Every row comes from one small tree of marks. The marks that hang from a mark follow it in brackets, in the order of their numbers. Every link used is in the known rows. Which tree was each row made from?
Known rows
j531[j106 j891]: [-1.71 -1.83  0.76  0.82  2.00 -0.92  0.00 -3.99  0.16 -0.43  0.85  2.26
  1.56 -1.74 -0.90 -0.07 -0.43  1.54 -0.61]
j819[j338[j883] j869[j531[j106]]]: [-0.54  1.63 -0.43 -1.19 -1.71  0.38 -2.18  4.28  2.77  0.69  5.15 -1.24
  0.59  0.70  3.54  0.28  0.65 -3.15 -0.23]
j531[j106[j883] j338 j869 j891]: [-1.70 -0.83 -1.43 -0.90  2.08  1.89  0.63 -6.03  0.24 -1.66  1.56 -1.35
  3.62 -0.58 -3.68 -3.34 -0.23  1.30 -3.58]
j338[j883]: [-1.84  0.89  0.24 -0.58  0.33 -1.73 -0.91  2.93 -1.44  1.20 -2.14  1.42
 -1.46  0.97  2.99  1.09  1.21  0.00  2.75]
j883[j106 j338[j531]]: [ 3.82 -1.62  3.64 -0.22  2.02 -4.00 -0.95  1.92 -1.80  2.47 -2.03  3.11
  0.72 -0.53  1.06  3.66  3.35  4.87  3.22]
j869[j531]: [-4.66  0.59  0.78  3.41  0.43  1.38  0.35  3.48  1.93 -0.70  0.84  5.29
 -1.55 -1.07  2.46 -0.73  0.50 -2.23  0.05]
j338[j531[j869 j891] j883[j106]]: [ 2.16 -2.66  0.28 -0.62  0.77 -0.89 -1.75 -2.99 -4.32  3.09 -0.23 -3.60
  3.19  1.77 -2.18  1.49  2.04  3.77  1.85]
j819[j338[j531[j891] j883[j106]] j869]: [ 3.31 -1.28  2.52 -2.95 -0.93 -4.01 -2.85  0.86 -3.04  1.31  2.10 -7.55
  1.76  1.31 -0.73  3.49  2.87  0.91  2.53]
j531[j106[j883] j869[j819[j338]] j891]: [ 0.01  1.53 -0.89 -0.22  0.98  0.83  1.05 -2.76  2.33 -1.45  0.65 -1.39
 -0.89 -1.81 -2.23 -1.99 -3.53 -2.89 -1.86]
j106[j883[j338]]: [-0.20  0.98  1.62 -1.86  1.91 -4.10  0.77  3.67  0.26  0.23 -3.89  5.25
 -1.73 -2.66  1.06  0.32  0.35  2.96  1.78]
j869[j531[j338 j891] j819]: [-5.50  1.55 -3.09  1.60  0.71  1.21  0.44 -2.31  4.54 -5.40  1.96  3.34
 -3.25  1.50  0.37 -3.33 -1.05 -3.22 -1.39]
j106[j883[j338[j531[j869[j819] j891]]]]: [ 0.59 -0.40 -1.62 -1.88  0.17 -2.43  0.74 -0.42  0.16 -0.65 -3.40  0.64
 -2.78 -1.43 -2.38  0.74 -3.36  3.27  1.27]
j869[j819[j338]]: [-2.55  2.98  1.81  1.88  0.20 -1.15  0.97  4.80  2.31 -1.54 -1.26  1.48
 -5.88  0.18  3.49  1.41 -0.85 -6.29  2.11]
j883[j106 j338[j531[j869[j819] j891]]]: [ 2.21 -1.80  0.06  0.46  1.41 -3.32  0.33 -2.02 -0.19  1.12 -1.49  2.10
 -0.43  0.50 -0.94  1.85 -0.64  3.20  2.33]
j338[j531[j869[j819] j891] j883[j106]]: [ 2.54 -0.53 -1.21 -0.07 -0.02 -0.70 -1.24 -3.09 -2.27  1.36 -0.93 -3.11
  0.76  2.24 -1.29  0.85 -0.18  1.99  1.63]
j869[j531[j106] j819[j338]]: [-0.94  3.06 -0.52  2.61  0.35  2.48 -0.10  1.96  5.67 -1.72  2.99  3.35
 -3.11 -0.52  3.08 -0.98 -1.40 -5.42 -1.02]
j891[j531]: [-2.31 -1.28  3.01  3.45 -1.69  0.20  2.41  4.82 -1.98  0.16 -3.27  4.33
 -1.51 -1.58  1.53  0.51  1.14 -0.95  0.24]
j531[j106[j883] j338 j869[j819] j891]: [-1.19  1.31 -2.86 -0.50  1.17  1.87  1.22 -6.02  2.40 -3.44  0.83 -0.74
  1.16  0.07 -2.81 -4.14 -2.32 -0.24 -3.61]
j891[j531[j106 j869[j819]]]: [-0.87 -0.20  0.11  4.61 -2.57  2.98  3.39  1.87  0.51  0.35 -1.53  4.06
 -0.49 -0.72  1.58 -1.02 -2.23 -2.35 -2.16]
j869[j531[j338[j883] j891] j819]: [-3.70  2.36 -5.02 -1.27  0.17  0.48 -1.03 -2.82  3.90 -4.16  1.24  1.54
 -3.34  3.29  1.18 -3.48 -0.73 -1.68 -0.16]

Write each row's tree
[ 0.00 -1.14 -1.73  0.03 -2.03  3.31  0.91 -0.42 -1.76  1.31 -0.35  0.20
  2.17  2.96  1.18 -1.58  1.95  0.15 -1.69]
j891[j531[j106 j338[j883] j869]]
[ 2.42 -0.19  2.47  1.13 -1.14  1.72  2.16  1.09 -1.53  0.26 -2.68  2.96
  2.35 -3.90 -1.14 -1.75  0.20  2.50 -3.06]
j891[j531[j106[j883]]]
[-0.65  3.68 -0.35 -0.78 -0.47 -1.68 -0.62  4.43  1.53 -0.44 -1.89 -0.42
 -5.66  2.10  4.24  1.35 -0.43 -4.86  3.52]
j869[j819[j338[j883]]]
[ 2.07  1.84  0.87  1.92 -2.23  3.15  2.99  2.80  0.96 -0.28 -1.67  0.51
 -1.14 -1.94 -0.22 -1.88 -2.20 -3.70 -2.77]
j891[j531[j106[j883] j869[j819[j338]]]]
[ 1.29 -2.21  0.03 -0.56  0.44  1.83 -0.29 -4.30 -2.31  0.78  0.43 -3.39
  3.52 -2.80 -4.91  0.11 -1.51  4.00 -2.20]
j338[j531[j106[j883] j869 j891]]
[-3.15 -0.67 -0.25  1.87  1.32  2.86  0.83 -1.49  0.67 -0.11  2.07  0.85
  2.00  1.65  1.09 -0.87  1.49 -1.73 -1.66]
j531[j106 j338 j869]
[-0.17  0.52  1.03  3.85 -2.28  3.05  2.99  3.26  1.28  0.39 -0.65  1.71
 -2.17 -0.18  1.87 -0.09 -1.64 -5.62 -1.26]
j891[j531[j106 j869[j819[j338]]]]
[ 2.68  0.62 -0.74  0.51 -1.31  0.33  3.43  2.02  1.27  0.53 -3.99  6.10
 -0.67 -2.43  0.28 -1.90 -2.73  2.15 -1.73]
j891[j531[j106[j883[j338]] j869[j819]]]
[ 2.72 -0.99  1.36  0.45  0.12  0.19 -1.70  0.92 -4.27  4.20 -0.77 -2.83
  2.68  1.85  0.43  2.36  3.04  2.38  1.97]
j338[j531[j869] j883[j106]]
[-1.19  0.00 -1.61 -2.17 -1.06 -0.72 -2.39  0.07  2.89 -0.56  5.59 -2.05
  1.01  0.29  0.79 -0.44 -0.33 -1.84 -0.46]
j819[j338[j883] j869[j531[j106 j891]]]
[ 2.32 -0.14  1.83 -2.46  0.61 -3.01 -0.44  3.47 -1.64  0.72 -3.86  1.63
 -1.39 -2.42 -0.13  2.72  0.56  4.82  2.18]
j106[j883[j338[j531]]]
[ 1.43  0.59  1.40 -2.13 -0.95 -0.87 -2.51  4.19 -2.61  1.81 -1.28 -4.65
 -3.07  1.85  2.09  4.43  1.91 -1.29  4.06]
j819[j338[j531 j883]]
[-2.11  0.42 -1.70 -1.50 -0.10  1.05 -0.42 -3.15  3.14 -4.33  5.49 -0.86
  3.94 -1.70 -2.67 -4.28 -0.10  1.13 -5.16]
j819[j869[j531[j106[j883] j338 j891]]]
[ 2.63 -0.84  2.06 -2.75 -1.37 -1.33 -1.39 -0.25 -1.04 -1.02  2.56 -7.37
  2.13 -3.15 -3.64  2.19 -0.50  1.23 -1.59]
j819[j338[j531[j106[j883] j891]] j869]
[-0.84 -1.26 -1.14 -1.00  2.39 -0.94 -0.79 -4.77 -1.65  0.59  1.05 -1.50
  3.12  3.85 -0.89 -1.90  3.22  1.24  0.39]
j531[j338[j883[j106]] j869 j891]
[ 2.82 -1.92  1.05 -1.42  0.81 -0.99 -2.16 -1.62 -3.48  3.11  0.80 -5.98
  1.50  2.25 -1.75  2.51  2.63  0.36  2.72]
j819[j338[j531[j869 j891] j883[j106]]]
[ 0.97 -2.85 -1.99 -1.68 -0.28  1.07 -1.90 -4.33 -2.82  2.58  0.78 -3.85
  2.55  1.13 -1.82  1.85 -0.57  3.67  0.68]
j338[j531[j106 j869 j891] j883]
